Every row comes from one small tree of marks. The marks that hang from a mark follow it in brackets, in alphabetical order. Every link used is in the known rows. Which tree was each row made from?
In the rows, 128 means zero.
Known rows
P(A(Y(V))): [134 123 124 118 106 125 114 120 160 136 164 150 120 127  97 132 152 128
 115 100 125 129 109 121 139 124 161]
Y(V): [125 124 120 113 115 112 148 116 131 128 128 147 130 130 113 108 143 145
 147 109 114 125 107 135 128 134 136]
T(E Y(A)): [147  99 130  96 109 114 147 115 113 152 129 152 113 133 142 166 110 141
 106 117 128 119 163 113 119 131 150]
A(P Y(E V)): [166 113 108  91  70 130 141 110 157 141 140 198 115 127  95 138 134 166
 117  86 100 136 138 139 138 115 150]
V(K(B) Y(G)): [142 112 124  94 152 120 133 195  77 156  93 120 123 120 121 142 117 163
 150 158 121 147 133 131 115 109 117]
K(V): [125 134 138 111 121 135 138 138 134 145 131 129 118 117 127 155 128 146
 137 141 138 121 125 135 127 144 107]
K(B V(Y(A G R))): [120 115 134  22 108 136 159 146  79 148 113 123  93  99 128 124 123 157
 157 162 118 129 125 123 114 131 101]
B(D K(V(Y(A(P))))): [146 128 142 108  74 137 172 104 168 159 140 144 129  94 126 131 145 179
 123 128 120 123 179 148 107 145 118]
X(G): [124 114 136 138  93 126 138 123 164 140 129 152 135 121 111 149 145 139
 137 131 124 129 138 136 117 138 133]
K(B V(Y(A))): [ 99 127 131  52 116 135 163 153 107 159 125 136 109 108 136 157 134 183
 154 157 120 137 130 134 131 142  96]
K(B V(Y(A(P) E G R))): [142 106 129   4  83 143 176 144  76 155 111 156  90 107 128 146 114 185
 136 142 104 131 147 122 111 110 112]
P(A(Y(R V))): [143 120 124 102  91 126 114 104 154 127 160 153 112 124  93 121 156 115
 118  98 126 127 103 121 127 117 153]
V(K(B(D)) Y(A R)): [144 123 120  69 120 122 155 135  93 148 115 131 128 104 123 145 150 145
 146 145 124 145 151 140 102 118 107]
K(B(D) V(Y(E))): [128 141 142  69  93 137 167 154  85 174 109 143 128 100 129 146 145 233
 143 125 124 127 121 147 118 122  80]
D(B(K(V(Y)))): [127 108 146  85 123 110 156 126 158 133 125 135 122 105 131 151 153 174
 137 147 130 131 131 143 103 147 103]
P(A(Y(E R))): [155 119 125  88  95 140 112 119 128 129 152 154 115 128 108 154 139 119
  90  98 132 131 127 111 122  98 156]
E(T(Y(G R V(K)))): [174 100 123  82 110  95 141 144 110 154 103 135 108 123 113  94 102 109
 114 126 120 128 102 118  94 103 154]
V(Y(A(P) E(T) G R)): [157  72 121  38 108 135 175 125  71 133 118 155 103 122 138 109  97 135
  90 125  96 144 146  95 100  89 171]
B(D K(V(Y(E)))): [153 133 146 108  91 132 170 130 131 163 115 141 145  99 126 132 148 203
 123 114 130 126 151 153 100 130 110]
A(P Y(E V(K(B(D))))): [184 138 105  81  65 124 139 130 146 167 135 200 121 106  86 156 140 184
 123  99 105 137 149 161 131 109 131]
B(D K(V(Y(G)))): [153 131 151 118 101 132 154 134 130 158 115 115 133  88 120  98 136 177
 135 133 130 117 147 146 100 140 112]
P(A(Y(E G R V))): [166 107 122  66  93 130 123 118 108 125 143 157 110 121  93 117 134 120
 104  88 119 122 109 105 115 101 176]
K(B(D) V(Y)): [116 146 147  92  97 135 152 146 109 171 117 124 124  96 125 125 149 217
 157 137 129 125 118 151 125 136  70]

Write each row's tree
[132  90 125  88  95 132 163  97 128 122 131 146 111 129 130 128 135 133
 128 120 108 142 158 118 113 116 132] : V(Y(A(P) R))
[134 125 142  84 120 112 145 117 167 130 135 137 117 100 127 156 146 151
 129 150 135 120 134 142 108 150 110] : D(B(K(V)))
[131  96 129  60 114 139 185 143 110 161 134 164 111 121 143 173 110 177
 100 135 113 142 147 117 119 119 139] : K(V(Y(A(P) E(T))))
[130 123 142 114 112 128 157 149 155 153 118 133 127 116 128 132 143 176
 140 141 129 136 142 148 113 139 109] : B(K(V(Y)))
[195 107 102  76  73 121 139 117 152 141 132 201 110 124  85 160 138 141
 121  96 108 143 147 147 116 103 143] : A(P Y(E R V(K)))
[145 124 130 113 101 139  97 113 153 125 159 137 111 124 106 134 146  99
 104 112 136 130 121 115 126 111 147] : P(A(Y(R)))
[147 128 143  87  85 132 170 101 143 147 131 128 129  87 125 114 157 153
 133 131 129 124 159 146  96 142 110] : B(D K(V(Y(A R))))
[178 116 108  25 112 109 154 158  56 142  92 161 112 117 101 127 124 145
 144 122 108 129 114 133 102  97 141] : Y(E G R V(K(B)))
[124 166 141  89  92 135 137 135 120 167 129 129 117  89 122 129 142 182
 148 144 134 112 122 152 131 140  79] : K(B(D) V)
[169 116 142  57  87 137 179 113 103 146 116 134 126  86 125 114 137 159
 119 123 123 119 161 133  84 129 130] : B(D K(V(Y(A E G R))))
[146 121 137  11  87 141 176 133  53 156 109 135 108  86 128 123 130 185
 139 134 117 121 132 126 102 119 103] : K(B(D) V(Y(A E G R)))
[157  91 107  30 105 123 178 121  82 139 137 179 106 118 126 113  90 130
  88 116  86 128 136 101 120 105 202] : Y(A(P) E(T) G V)
[155  97 115  51  86 121 162  81 117 112 136 156  94 115 107  85 120 100
 136 116  96 116 142 111 113 124 167] : Y(A(P) G R V)
[165 103 120  56 101 128 124 130 101 136 148 161 104 116 100 103 123 113
  85 101 114 129  93 101 119  91 186] : P(A(Y(E(T) G R V)))
[138  86 121  56 120 132 175 115  79 120 116 148 125 131 138 143 135 141
 120 111 114 146 142 111 102 109 141] : V(Y(A E R))
[141 137 149 128  92 130 159 124 154 159 122 126 140  94 124 113 153 188
 135 127 133 124 146 156 106 143 100] : B(D K(V(Y)))
[165  82 126  75  82 105 161 103 113 155 128 171  96 129 120 133  99 158
 114 100 103 108 163 108 117 125 174] : T(E Y(A(P) G V))
[157 113 123  56 127 125 150 145  68 143 107 119 119  94 121 123 129 133
 143 151 122 138 151 128  96 112 122] : V(K(B(D)) Y(A G R))
[196  99 104  73 103 123 134 155 123 159 132 189 107 115  93 140  98 137
  93 118 100 143 136 128 124  99 178] : A(P Y(E(T) G V(K)))
[151 156 146 124  85 132 144 116 163 155 134 128 134  89 120 119 149 158
 127 132 137 111 148 157 110 147 108] : B(D K(V))
[140 142 107  67 119 109 158 125 115 148 135 155 130 102 112 144 146 138
 147 134 116 129 138 144 123 139 137] : Y(A V(K(B(D))))
[135 127 120  87 135 123 155 152  97 156 120 133 136 106 129 162 139 163
 141 147 124 147 157 141 115 125 116] : V(K(B(D)) Y(A))
[176  93 115  59  92 102 157 123 126 151 122 154  96 121 117 111  93  98
 100 127 107 127 139 110  97 106 173] : E(T(Y(A(P) G R V(K))))
[187  94 109  48  67 129 137 116 119 140 134 188  93 111  94  85 109 130
  97 103  93 134 117 120 120  92 168] : A(P Y(E(T) G R V))
[133  84 119  70 120 134 179 134 100 146 131 167 120 134 147 146 110 164
  89 122 101 153 154 109 118 100 165] : V(Y(A(P) E(T)))
[160 123 117  58 104 101 153 142 102 173 118 139 113 100 122 100 101 128
 111 135 113 122 121 120 108 118 159] : E(T(Y(A G V(K(B(D))))))
[169 126 128 104  91  92 145 137 110 186 109 165 124 118 111 149 135 197
 137 107 125 116 135 150 117 122 118] : T(E Y(V(K(B(D)))))
[195 122 121  48  68 100 156 134  81 160  83 152 119 114 101 111 120 162
 133  93 117 113 123 133  83  97 131] : T(Y(E G R V(K(B(D)))))
[169 134 109  39  99 107 161 141  74 163 112 174 124 105 108 117 140 159
 116 119 110 136 101 146 106  92 131] : Y(E(T) R V(K(B(D))))
[138 132 143 104  97 132 170 114 147 154 134 131 137  90 131 127 150 166
 129 133 130 125 162 146 105 148 117] : B(D K(V(Y(A))))
[168 115 141  74  76 140 182 117 127 158 126 149 126  91 126 130 125 186
 111 121 114 119 185 135  98 128 139] : B(D K(V(Y(A(P) E G))))
